Every row comes from one small tree of marks. The marks that hang from a mark follow it in brackets, in alphabetical order. Every link used is in the known rows. Which tree was each row made from?
Known rows:
fosev(botev(bupo tonev(nudib))): [ 27.0   2.8   6.1 -26.2 -11.1 -10.7   6.6  -0.3   8.2 -16.3  -7.0 -19.9
  21.9   0.8  15.0  12.5  -2.1]
ribot(fosev(botev nudib(gati))): [-17.5  36.2  13.2  -5.8  37.9 -30.1 -17.4  -5.4 -16.9  -6.3 -20.0  17.2
  13.1   9.3  -0.8  11.8   5.8]
botev(bupo gati tonev(nudib)): [ 33.6 -18.9 -16.5   5.1 -38.5   9.2  52.4  31.6  19.8   2.6 -24.1 -19.5
   4.7  -5.0   8.1  15.9 -24.5]
tonev(nudib(gati)): [ 19.0 -29.1   0.0  -4.4  14.4  -4.8 -10.2   8.0 -52.5 -18.2 -12.8  23.2
  -8.3   5.7 -32.1  17.1  10.7]
botev(bupo tonev): [ 63.0  -4.5  -5.0  -6.5 -33.8  -1.0  35.6  26.4   2.7  14.5  13.2 -28.9
  32.1  -3.0  -7.6  -7.2 -33.7]
gati(botev(tonev(nudib ribot))): [-30.0 -30.2  43.2  -6.0  30.4  -1.4 -32.1 -30.9  -4.5 -18.6  -2.9 -13.7
 -20.2   5.6  10.9  -1.7  36.1]
ribot(fosev(nudib)): [ 14.7  13.7  39.3 -11.1  20.3 -30.8  16.0  -3.3   2.7   7.6  27.7  -9.2
  25.9  16.1   0.0  16.0 -10.4]
gati(botev): [ 48.3 -20.5  41.1  11.4  20.0 -35.4 -31.6   7.7 -18.0 -12.0  52.5  -4.8
   7.3  11.9 -11.3  -5.6  26.2]
tonev(nudib): [ 35.1 -24.9  32.6 -17.3   8.1 -16.1  -0.9  -5.9 -25.8 -23.6  28.9  -2.3
   9.4  10.7 -16.7  14.0   9.3]
nudib(gati tonev(ribot)): [ -9.8  -4.9 -27.9   7.0  13.9  30.6 -24.5  -6.6 -47.7   0.7 -53.1  17.0
 -23.9  -4.7 -48.4  -9.7 -14.3]
gati(botev(bupo tonev(nudib ribot))): [ 13.3 -34.3  24.5  -6.2  11.6   9.8 -13.9 -20.5  11.4  -2.3 -16.0 -14.0
 -18.2   2.6  22.5  18.9  30.9]
botev(bupo gati tonev(ribot(fosev))): [ 18.3  19.8  -8.0  12.8 -24.2  35.0  50.6   7.9  41.8  19.5 -26.2 -35.1
  -1.1 -11.1   4.9 -48.4 -41.2]
nudib(bupo): [ 40.1 -20.6 -17.3   1.6 -13.7 -12.1  -6.5  17.2 -21.1  -1.2  67.6  20.3
  10.5  -1.0 -33.1 -13.5   2.4]
fosev(botev(bupo gati) nudib(tonev(ribot))): [ -3.6  26.2 -18.5  -2.4  -2.0  12.9  11.6 -11.0  24.9   8.1 -70.7   7.6
  -7.3  -5.6  29.7  61.4  -0.2]
gati(botev(bupo tonev(nudib))): [ 37.0 -36.8  14.1   1.1  -0.3 -16.9  -6.0  16.1   9.9  -1.7   6.0 -16.6
   0.2   6.7  15.1  22.0  16.8]
ribot(fosev(botev)): [ 28.0  38.4  36.0 -11.7  21.2 -26.7 -17.2 -10.7   1.0 -21.1  43.0 -19.9
  28.6  10.7 -13.8 -51.0  -9.2]
bupo(botev(tonev)): [ 17.4  -6.6  20.0  -0.2 -31.1 -20.5   9.9  27.5 -15.0  -2.4  60.7 -21.2
  29.4   7.9  -4.2 -15.6 -18.5]

Which tree is each row?
[-22.5   2.1   3.5 -10.5  19.3   3.3  -0.7 -28.2   7.0  12.7  30.3  24.5
  -6.0   1.2   1.2   6.2  13.4] | tonev(ribot(fosev(nudib(bupo))))
[  7.4  33.3 -37.2   4.2  20.1  32.5 -24.6 -11.4  -6.0   4.0 -67.6  10.7
 -18.2  -6.8 -24.2 -29.6 -19.6] | nudib(gati tonev(ribot(fosev(botev(bupo)))))
[-59.7  17.7 -41.9   7.8   4.1  10.0 -16.5 -12.8  13.2   2.3 -31.7  36.1
 -23.8  -8.8  11.5  36.9  11.5] | fosev(botev(gati) nudib(bupo tonev(ribot)))
[-34.7  30.0  12.8   1.8   5.8 -10.2  11.3   4.9  30.0 -24.1 -10.6 -30.2
   6.3   2.7   7.8 -42.7 -22.0] | ribot(fosev(botev(gati tonev(nudib))))
[-42.6 -27.1   1.6  -5.3  -1.4  17.6 -11.6  -7.9 -39.1 -14.9 -18.6  15.7
 -22.7   1.0  -3.3   7.5  17.6] | bupo(botev(tonev(nudib(gati) ribot)))
[-57.8 -11.4 -22.7  14.4 -34.2   6.7  24.0  11.5  17.0  18.3  21.1  25.4
 -13.5  -8.5  33.5  34.2  12.4] | fosev(nudib(bupo(botev(gati tonev(ribot)))))
[-47.9 -16.6  -6.6  -8.8 -19.9  -0.6   2.0  -7.0  -0.2  14.3  42.7  22.1
   0.6  -1.0  26.0  36.6  20.2] | fosev(nudib(bupo(botev(tonev(ribot)))))
[  2.6   0.6  -5.2  -1.6   9.1 -23.0   7.2   5.6   7.0  14.2  50.8  21.0
  10.8   6.8  -5.1  12.1  -1.6] | ribot(fosev(nudib(bupo)))
[-23.6  23.1 -15.4 -17.5   6.6   9.4   3.6 -17.4  -6.6  10.0 -76.7  11.5
   4.5  -8.0  27.9  43.7  11.1] | fosev(botev(bupo tonev(ribot)) nudib(gati))
[ 38.2 -21.1 -24.2  26.3  -5.1  -8.2 -10.7  41.2 -14.5  16.0 -21.8   0.1
  -3.1  -2.5  -7.9  -0.8   0.8] | nudib(gati(botev(bupo tonev)))
[ 19.0 -22.2   8.3 -25.9 -11.2  27.6  20.9 -19.6   3.8  -1.3 -24.1 -19.1
  -1.2  -2.5   7.6  13.3  -1.0] | botev(bupo tonev(nudib ribot))
[ 32.1 -16.1  17.4   4.3   1.9   8.0  -9.7  -9.0  13.0  10.5  -1.4 -21.4
  -3.2  -3.3  13.8  -7.7  14.7] | gati(botev(bupo tonev(ribot)))
[-47.2 -16.1 -42.2  22.3 -22.6  13.0   0.7  13.3   5.9  15.7   7.5  44.7
 -30.6  -4.0  13.0  54.4  10.1] | fosev(nudib(bupo(botev(gati)) tonev(ribot)))
[ -3.9  16.2   8.5  -2.4  20.6  22.1 -10.6 -22.1  -1.4   1.1  -6.5 -18.7
  -7.9   3.5 -35.8 -45.7 -32.7] | nudib(tonev(ribot(fosev)))
[ 51.6  -0.6 -22.3  15.0 -48.2   6.4  56.2  45.8  20.4  17.4 -10.0 -26.7
  18.9  -9.9  -0.7 -10.0 -42.4] | botev(bupo gati tonev)
[-49.4  31.9  38.2 -32.2  19.3  -9.5  -6.5 -42.6   2.0  -8.0 -21.3 -16.3
  20.6   2.2  31.8  20.9  13.0] | fosev(botev(tonev(ribot)) nudib)
[ -4.6  43.9  30.6   3.7  19.2   7.6  -4.4 -27.0  18.3 -19.5  -0.8 -13.8
  -2.1  -0.7   1.0 -57.2   0.4] | tonev(ribot(fosev(botev(gati))))
[-58.8  37.9 -27.8  11.7  -7.3 -19.3  17.0  18.5  41.8   9.9   7.7   3.7
  11.4  -5.4  21.3 -13.2 -15.9] | ribot(fosev(botev(gati tonev) nudib(bupo)))
[ -8.0 -24.2 -35.0   9.2 -19.0  17.7 -29.6   2.3 -20.5   2.1  49.4  33.2
 -21.0  -2.7 -24.5  -3.7   5.2] | nudib(bupo(botev) tonev(ribot))
[ 18.6  41.0  20.0  10.6   7.2 -20.1   4.4   9.4  18.2 -18.1  21.6 -16.8
  16.2   2.6  -6.6 -51.9 -16.5] | ribot(fosev(botev(gati)))
[-40.3 -28.9 -37.9  28.1  14.4  14.5 -47.6   2.6 -25.6   7.4  -6.0  33.3
 -37.6 -11.0 -19.8 -30.0  30.3] | nudib(bupo gati(botev(tonev(ribot))))
